What can hang from each mark
q_705: q_111 q_121 q_124 q_484 q_665 q_691 q_811
q_121: q_691 q_705 q_811
q_111: q_16
q_484: q_124 q_705
q_124: q_121 q_705
q_691: q_665
q_16: q_705

Known rows, with every way that one mark hangs from another
{q_121 q_705}: [-0.762  0.828 -1.835 -0.515 -2.541  1.321 -0.326  1.968 -3.039  0.496
  1.866 -2.649  0.321 -2.787  1.590 -0.519 -3.145 -1.500  0.386  1.765
  3.760 -0.903 -2.611  3.475]
{q_111 {q_16 {q_705 q_665 q_811}}}: [ 0.642  1.101 -1.038 -0.488 -1.983  0.248 -1.176  2.144  0.368  2.106
 -0.352 -0.898 -0.058 -0.628  1.201 -0.420  1.016 -1.322 -0.890  2.504
  2.022  0.870 -0.140 -0.493]
{q_16 {q_705 q_665 q_811}}: [-1.108  2.316 -0.788 -0.437 -2.365 -0.204 -0.996  0.989  0.916  2.413
  0.148 -2.273 -0.586 -0.900  1.158 -0.004 -0.506 -0.697 -0.150  0.891
  1.568  0.105 -0.767 -1.856]
{q_16 q_705}: [-0.550  1.339 -2.198  0.243 -3.229  0.798 -1.141  0.317 -1.440  1.528
  1.463 -4.068  0.688 -2.224  1.722 -0.908 -3.039 -0.988 -0.686  1.584
  2.616 -1.145 -1.263  0.245]
{q_124 {q_121 {q_705 {q_111 q_16} q_484} q_811}}: [ 1.294 -0.291 -2.500 -1.319 -3.150  1.279 -3.075  1.998 -1.875  0.339
 -0.385  3.378  0.691 -3.493  2.006 -1.126 -2.007 -2.092  0.196  4.501
  4.219 -0.172 -1.706  6.174]
{q_484 {q_705 {q_121 q_691} q_124 q_665}}: [-3.858 -0.873 -1.604 -1.817 -0.777 -2.789  0.803 -3.336 -0.661  1.648
  2.257 -4.418 -1.504  1.251 -0.352  2.148  0.695  0.562 -2.308  2.026
  2.871 -1.168 -1.681 -0.921]
{q_484 q_705}: [-1.673  0.432 -1.533  0.247 -2.620  1.528 -0.400 -0.900 -2.646  1.320
  3.520 -3.342  0.394 -1.446  2.066  1.039 -3.529  0.422 -1.214  3.013
  3.593 -0.457 -2.066  1.565]
{q_16 {q_705 q_665}}: [-1.319  2.178 -1.509 -0.087 -3.163 -1.382 -1.201  0.073  0.593  1.538
  1.413 -3.070 -0.187 -1.171  1.408 -0.472 -0.383 -0.903 -0.699  1.614
  2.133 -0.917 -1.256 -0.874]
{q_121 {q_691 q_665} q_811}: [-0.868  0.872 -2.510  0.359 -2.074  2.267 -1.150 -0.793 -2.141  0.968
  1.876 -1.495  0.850 -2.709  0.150 -1.143 -2.220 -0.227 -0.026  2.383
  3.407 -1.134 -1.927  1.246]
{q_121 q_691 {q_705 {q_111 q_16} q_665 q_811}}: [ 0.961  0.675 -2.775 -0.798  0.329 -0.055 -1.537  1.940 -0.119  0.872
 -0.030 -1.135 -0.841 -1.295 -0.061  0.863  0.402 -2.841  0.831  1.027
  3.184 -0.135 -1.844  4.841]
{q_705 {q_111 q_16} q_121 q_124}: [-0.180 -1.691 -2.999 -0.070 -1.499  0.503 -0.039  2.900 -2.444  0.212
  0.780 -2.663 -0.227  0.041 -0.124  0.943  0.529 -1.223 -1.993  1.851
  3.385  0.954 -1.793  0.135]
{q_124 {q_121 q_705 q_811}}: [ 0.737  1.303 -2.116 -0.735 -3.418  1.271 -2.484  0.890 -2.082  1.273
  1.285 -0.356 -0.018 -3.528  1.288 -1.942 -2.622 -0.260 -0.328  3.323
  3.347 -0.334 -2.565  4.021]
{q_111 q_16}: [ 1.238 -0.494 -1.744  1.057 -2.088  2.193 -0.635  1.772 -3.110  0.077
  2.396 -2.040  0.918 -1.689  1.127 -0.146 -1.503 -1.161 -1.122  3.285
  4.173  0.662 -1.035  2.375]
{q_111 {q_16 q_705}}: [ 1.100  0.287 -2.271  0.137 -2.896  1.376 -1.245  1.544 -1.813  0.969
  0.939 -2.668  1.372 -2.060  1.584 -1.490 -1.427 -1.758 -1.508  3.056
  3.187 -0.322 -0.750  1.505]
{q_121 q_705 q_811}: [-0.493  1.458 -1.531 -0.501 -2.310  0.714 -0.561  2.022 -2.290  1.331
  1.163 -0.371 -0.147 -2.224  1.277 -1.232 -2.384 -0.759 -0.225  2.830
  3.175 -0.638 -2.702  2.786]
{q_111 {q_16 {q_705 q_124 q_665 q_811}}}: [-0.101  0.349 -1.180 -0.148 -2.134 -0.433 -0.266  2.342  0.165  2.102
 -0.770 -1.780 -0.600 -0.321  0.272 -1.402  2.899 -1.712 -0.269  1.918
  2.761  0.395 -0.240 -2.267]
{q_111 {q_16 {q_705 q_124 q_484 q_811}}}: [-0.658 -1.714  0.023 -1.016 -2.562  1.334  0.178  1.569 -1.984  1.648
 -1.525 -0.695  0.814 -1.734  1.580 -1.250 -0.531 -2.303  0.417  2.267
  3.913 -0.442  0.672 -1.028]
{q_111 {q_16 {q_705 q_121 q_484 q_665}}}: [-2.230 -1.185 -0.251 -2.832 -2.696 -2.003 -0.312  0.370 -0.338  1.172
 -0.988  1.018  0.439 -0.040  1.856  1.351  0.448 -1.539 -2.522  3.925
  2.289  0.153  0.231 -0.373]
{q_111 {q_16 {q_705 q_484 q_811}}}: [-0.092 -1.105  0.043 -1.117 -2.497  2.012 -0.769  1.388 -1.818  1.528
 -1.187  0.291  1.324 -2.200  2.303 -0.198 -2.325 -2.095 -0.083  2.856
  3.091  0.247  0.750  0.802]
{q_705 q_124 q_665}: [-1.944  0.728 -1.350  0.932 -2.586 -0.972  0.324  0.521 -0.879  0.680
  2.426 -3.573 -1.136 -0.433  0.105 -0.290  1.312 -0.760  0.153  1.197
  3.645 -0.542 -1.489 -1.809]
{q_111 {q_16 {q_705 q_121 q_484 q_665 q_691}}}: [-3.405 -0.467 -1.229 -4.265 -2.128 -3.564 -0.095 -1.174 -0.046  0.071
 -0.522  2.902  0.216  0.388  1.024  1.271  1.208 -2.406 -1.715  4.317
  1.513 -0.716  1.316 -0.295]
{q_121 q_691}: [ 0.052  0.139 -2.258  0.935 -1.227  1.115 -0.533 -2.175 -2.322  0.240
  3.020 -5.089  0.310 -2.075  0.494  0.446 -3.246 -0.711 -0.085  1.148
  3.645 -1.340 -1.018  2.420]
{q_16 {q_705 q_124}}: [-1.290  0.738 -2.027  0.349 -3.234  0.226 -0.195  0.800 -1.415  1.598
  0.955 -5.061  0.207 -1.955  0.860 -1.930 -1.324 -1.247 -0.277  0.965
  3.188 -1.736 -1.236 -1.515]
{q_16 {q_705 q_111 {q_484 q_124} q_811}}: [-1.551  0.680 -1.716 -0.948 -1.796  2.572 -0.367  1.696 -1.387  0.805
 -1.167 -1.246 -0.497 -2.800  1.983 -0.186 -2.077 -1.433  1.545 -1.813
  3.102 -1.070 -1.262 -0.603]
{q_124 q_705}: [-1.078  1.972 -3.701  0.876 -2.779  1.341 -0.761 -0.770 -2.694  0.755
  2.046 -5.788  1.059 -1.230  1.010 -0.271 -1.945 -0.804  0.332  1.488
  2.699 -0.196 -1.653  0.244]
{q_705 q_124 q_665 q_691 q_811}: [-2.842  1.404 -1.326 -0.872 -1.139 -1.398  0.803 -0.313  0.014  0.461
  1.657 -0.818 -1.767  0.089 -0.752  0.206  2.114 -1.128  1.483  0.791
  2.066 -0.508  0.025 -2.817]
{q_705 {q_111 q_16} q_484 q_665}: [-0.515 -0.280 -1.577  0.152 -2.329 -0.531 -1.193  1.226 -0.667 -0.352
  1.270  0.980  0.055 -0.966  1.752  1.648  0.276 -2.232  0.283  2.957
  3.981  0.204 -0.535  2.062]
{q_705 q_121 q_124 q_484}: [-3.611 -2.386 -0.117 -1.499 -2.420 -0.185  1.467 -0.028 -3.274  0.487
  0.733 -1.992 -0.054 -0.605  1.156  1.407 -1.656 -0.632 -0.871  1.580
  3.800 -0.303 -0.623 -1.399]

Rows
[-1.319  2.273 -1.431 -0.743 -2.213 -1.327 -0.721  2.023 -0.429  1.492
  1.077  0.531 -1.061 -1.113  0.839 -0.845  0.192 -0.669 -0.184  3.034
  2.768 -0.579 -2.720  1.801]  {q_121 {q_705 q_665} q_811}
[-0.535  2.313 -6.559 -0.458 -0.876  1.381 -0.420  0.844 -2.873 -1.699
  1.632 -2.471  0.062 -1.027 -0.548 -0.959  1.943 -2.350  1.509  0.413
  3.137 -0.751 -1.596  1.608]  {q_484 {q_124 {q_705 {q_111 q_16} q_691}}}
[-3.911  3.079 -5.543 -2.457 -2.376 -0.060 -1.183  0.246 -1.542  0.370
  0.338  0.390  0.844 -0.230 -0.703  0.492  0.181 -0.672 -0.493  2.339
 -0.005  0.040 -2.101 -1.156]  {q_124 {q_705 q_111 {q_121 q_811} {q_691 q_665}}}
[-5.261  1.877 -2.304 -3.496 -1.805 -4.088  0.291 -3.143 -0.195  0.737
 -0.256  1.907 -0.396  1.802  0.043  1.814  1.398 -0.678 -0.603  3.966
  0.441 -0.346  0.394 -2.070]  {q_124 {q_705 {q_121 q_811} q_484 q_665 q_691}}
[-3.665  0.725 -1.796 -3.125 -1.190 -1.479  0.223 -2.014 -1.739  1.462
  2.231  1.247 -0.565  0.821  0.446  1.702 -1.479  1.111 -2.980  4.714
  0.858 -0.332 -1.047  0.047]  {q_484 {q_705 {q_121 q_811} q_691}}
[-3.119  0.029 -0.529 -2.019 -2.666 -0.971 -0.705 -2.723 -0.092  0.085
  0.971  1.407 -1.282 -1.590  0.204  0.300  1.338 -1.457  2.207  1.729
  2.754 -0.781  1.269 -1.478]  {q_705 {q_124 q_121} q_484 q_665 q_691 q_811}
[-2.483  1.100 -5.067 -1.857 -1.760  3.193 -0.492  1.735 -3.411 -1.482
  2.897  1.480  0.414 -2.556  0.503 -0.524  0.929 -1.309  0.437  1.978
  4.033 -1.063 -2.738  2.353]  {q_484 q_124 {q_705 {q_111 q_16} {q_691 q_665}}}
[-0.731  0.047 -1.620 -1.828 -2.297 -1.643 -0.715  1.318 -0.048  1.354
 -0.104 -1.254 -0.035  0.376  0.758  0.660  1.394 -0.946 -3.272  3.484
  1.672  0.770 -0.891 -0.424]  {q_111 {q_16 {q_705 q_121 q_665}}}
[-1.742  2.160 -4.032 -2.553 -3.095  3.109 -2.901  1.883 -1.619 -0.232
  1.001  1.558  0.448 -4.872  0.511 -0.825 -2.156 -2.070  2.477  0.966
  1.775 -0.564 -2.315  3.821]  {q_124 {q_121 {q_705 q_111 {q_691 q_665} q_811}}}
[-4.482  0.424 -0.336 -3.514 -1.459 -3.565  0.503 -2.112 -0.183  0.369
  0.506  4.227 -1.121  1.088  0.370  2.250  0.537 -0.414 -1.226  4.014
  1.138 -0.311  0.564 -1.460]  {q_705 {q_121 q_811} q_484 q_665 q_691}
[-2.917  0.751 -1.590 -2.754 -1.260  0.407 -0.465  0.996 -1.688 -0.036
  0.125  2.250 -0.107 -2.531  1.488  1.256 -3.208 -3.184  2.845  0.895
  2.495 -1.322 -0.589  3.360]  {q_121 {q_705 q_111 q_484 q_691 q_811}}
[-4.054  1.821 -1.226 -3.559 -1.275 -2.129  1.130  0.167 -1.295 -0.773
  0.488  4.540 -1.772 -1.484  0.637 -1.054  1.552 -1.797  1.817  1.698
  3.440 -2.354 -1.360  1.364]  {q_121 {q_705 {q_484 q_124} q_665 q_691} q_811}
[ 0.326 -0.304 -1.560  0.818 -2.903  2.908 -1.300  0.579 -2.075  1.127
  1.517 -3.700 -0.429 -2.558  0.399 -1.026 -1.168  0.068  0.723  0.710
  3.222  0.515 -0.991 -0.628]  {q_705 {q_124 q_121} q_811}
[-2.085 -0.394 -3.386 -1.277 -0.461 -0.166 -0.943 -2.502 -1.634  1.251
  2.498 -4.445 -0.360 -0.262  0.771  3.319 -3.569  0.424 -2.281  1.473
  2.329 -0.817 -2.348  2.506]  {q_484 {q_705 q_111 {q_121 q_691}}}
[-2.373  2.795 -2.748 -2.018 -0.753 -1.329 -0.820  1.545  0.401  0.339
  1.025  1.036 -1.459 -1.060  0.132  1.155  0.069 -2.471  2.043  0.580
  1.306 -0.639 -1.589  2.102]  {q_121 {q_705 q_111 q_665 q_691 q_811}}
[-2.453 -2.308 -0.723 -1.732 -1.047 -0.101  0.361 -3.208 -2.716  0.177
  1.147 -2.400  0.384 -1.099  1.106  2.560 -3.967 -0.633 -1.115  1.664
  3.339 -0.998 -0.169  1.564]  {q_705 {q_121 q_691} q_484}
[ 0.311 -0.216 -2.297  0.325 -2.991  0.556 -0.308  1.955 -2.064  1.152
  0.417 -3.565  0.720 -1.707  0.635 -2.503 -0.032 -2.051 -0.994  2.481
  3.893 -0.895 -0.866 -0.197]  {q_111 {q_16 {q_705 q_124}}}
[-1.123 -0.386 -2.388 -1.675 -0.186  2.544  0.262  1.544 -2.520 -1.520
  0.347  2.673 -0.694 -1.800  0.716  0.572  0.166 -2.559  2.069  0.317
  3.808 -0.176  0.062  1.507]  {q_705 {q_111 q_16} {q_484 q_124} q_691 q_811}
[-2.237  1.365 -0.560 -0.460 -1.729  0.550 -0.268 -0.098 -0.337  2.243
  2.422 -1.512 -0.978 -0.052  1.630  2.092 -0.892  0.753 -0.552  2.392
  2.135  0.777 -1.602 -0.452]  {q_484 {q_705 q_665 q_811}}
[-3.405 -0.736 -0.912 -2.896 -2.330  0.757  0.929  0.293 -2.672  0.397
 -0.601 -1.581 -0.221 -1.609  1.936  0.297 -1.903 -0.390 -1.269 -0.045
  3.248 -1.086 -1.237 -1.179]  {q_16 {q_705 q_121 {q_484 q_124}}}
[-3.949 -0.282 -1.081 -3.436 -0.745 -0.301  1.630 -0.694 -2.642 -0.718
  0.609  3.250 -1.271 -0.445  0.263  0.655 -0.242 -0.078 -0.594  1.718
  2.544 -0.889 -0.409 -0.918]  {q_705 {q_121 q_811} {q_484 q_124} q_691}
[-1.306  0.061 -1.782 -0.639 -1.569 -0.155 -1.429 -3.616  0.302  2.047
  2.174 -4.097 -1.546 -1.085  0.024  0.552  0.410  0.582  0.042  1.476
  3.323 -0.649 -0.985  0.172]  {q_484 {q_705 {q_124 {q_121 q_691}} q_665 q_811}}
[-3.111  3.493 -6.098 -1.356 -1.587  3.756 -0.455  1.485 -2.686 -0.881
  0.755 -1.683 -0.018 -2.274 -0.386 -0.874  0.989 -1.463  3.173 -1.955
  1.809 -0.429 -2.420 -1.191]  {q_484 {q_124 {q_705 q_111 {q_691 q_665} q_811}}}
[-4.198 -1.660  1.173 -2.160 -1.610 -1.130  1.569  0.432 -0.951  1.454
 -0.402 -0.187 -1.436  0.866  0.688  2.330  0.853 -0.402 -0.399  1.027
  2.485  0.825 -0.034 -3.636]  {q_705 q_121 q_124 q_484 q_665 q_811}
[-0.840  2.735 -2.075 -0.070 -2.050 -0.350 -2.031  1.687  1.787  2.168
 -0.104 -2.418 -0.899 -0.933  1.185  0.645 -0.540 -1.161  0.222  0.005
  1.013  0.094 -1.379 -1.283]  {q_16 {q_705 q_111 q_665 q_811}}
[-2.667  1.882 -3.868 -0.890 -1.651 -0.033 -1.075 -1.374 -1.427  0.204
  3.844 -1.470 -0.100 -1.050  1.101  1.617 -2.573 -0.836 -0.064  2.464
  2.234 -1.457 -1.485  2.148]  {q_484 {q_705 q_111 q_691}}
[-3.143 -0.091 -2.231 -2.281 -1.586  1.128 -0.425 -1.985 -2.344  2.010
  1.798 -0.705  0.533 -0.868  0.426  1.224 -2.310  1.567 -2.844  3.776
  2.141 -0.468 -2.522  0.804]  {q_484 {q_705 {q_121 {q_691 q_665} q_811}}}
[ 0.041 -0.512 -2.427 -0.587 -0.914  3.522 -1.954 -1.914 -1.676 -0.495
  0.560 -2.247 -0.962 -3.736  1.016  0.433 -2.685 -0.711  2.056 -1.856
  4.237 -1.001 -1.048  2.604]  {q_705 q_111 {q_484 {q_124 {q_121 q_691}}} q_811}
[-1.277 -1.874 -1.970 -1.631 -0.289 -2.013 -0.786 -1.290 -0.467 -0.189
  0.366 -0.167 -0.328  0.229  0.467  3.392  0.077 -1.955 -1.371  2.542
  3.283  0.023 -0.178  2.475]  {q_705 {q_111 q_16} {q_121 q_691} q_484 q_665}
[ 0.154  2.187 -5.002  0.989 -2.221 -0.486 -1.853  1.163 -0.448  0.255
  1.265 -3.543  0.384  0.098  0.501  0.508  1.856 -1.807  0.034  2.244
  2.693  0.797 -1.825  1.205]  {q_124 {q_705 {q_111 q_16} q_665}}
[-1.472  2.535 -3.168 -1.243 -1.485  0.364 -1.580  0.464  0.311  1.159
  0.517 -1.232 -0.101 -1.596  0.599  0.150 -2.199 -2.094  0.943  0.179
  0.597 -1.118 -0.296 -0.230]  {q_16 {q_705 q_111 q_691 q_811}}
[-2.319  3.059 -4.239 -0.693 -1.655 -2.497 -1.290  0.189  0.767  1.787
  0.061 -2.105 -1.049  1.696 -0.200  1.746  1.468  0.244 -1.739  1.992
  0.243  1.048 -2.524 -1.642]  {q_124 {q_705 q_111 {q_121 q_811} q_665}}
[-0.858  0.309 -3.031 -1.204 -2.376 -0.800 -0.159  0.216 -1.611  0.147
  0.826 -1.599  0.676 -1.295 -0.258 -2.396  1.007 -2.885 -0.298  2.840
  3.127 -1.945  0.297 -0.332]  {q_111 {q_16 {q_705 q_124 q_691}}}
[-2.149 -0.514 -1.021 -1.609 -1.880  0.403  0.635  1.724 -1.332  2.528
 -1.066 -3.827 -0.465 -0.284  0.380  0.032 -0.820 -0.377 -1.489  0.266
  1.399  0.215 -0.930 -3.551]  {q_16 {q_705 q_121 q_124 q_811}}
[-2.668  1.549 -3.890 -2.512 -1.826 -1.689 -1.136 -0.250 -0.195  0.652
  0.675 -1.481 -0.069 -0.577  0.304  1.168 -2.154 -1.547 -1.555  1.234
  0.357 -1.254 -0.792 -0.132]  {q_16 {q_705 q_111 q_121 q_691}}
[-0.288 -1.243 -3.163 -1.213 -0.485  3.315 -1.200  2.052 -2.205  0.543
  0.044 -0.862  0.729 -1.449 -0.215  1.759 -1.126 -1.101 -1.015  1.266
  2.277  1.525 -1.601  1.984]  {q_705 {q_111 q_16} {q_121 {q_691 q_665}} q_811}
[-1.714  2.033 -2.389 -1.965 -1.657 -0.710 -0.265  0.607 -1.919  0.415
  1.564  1.558 -0.291 -1.889  0.367 -1.305 -1.769 -1.582  0.384  3.276
  2.334 -1.686 -1.457  3.052]  {q_121 {q_705 q_691} q_811}
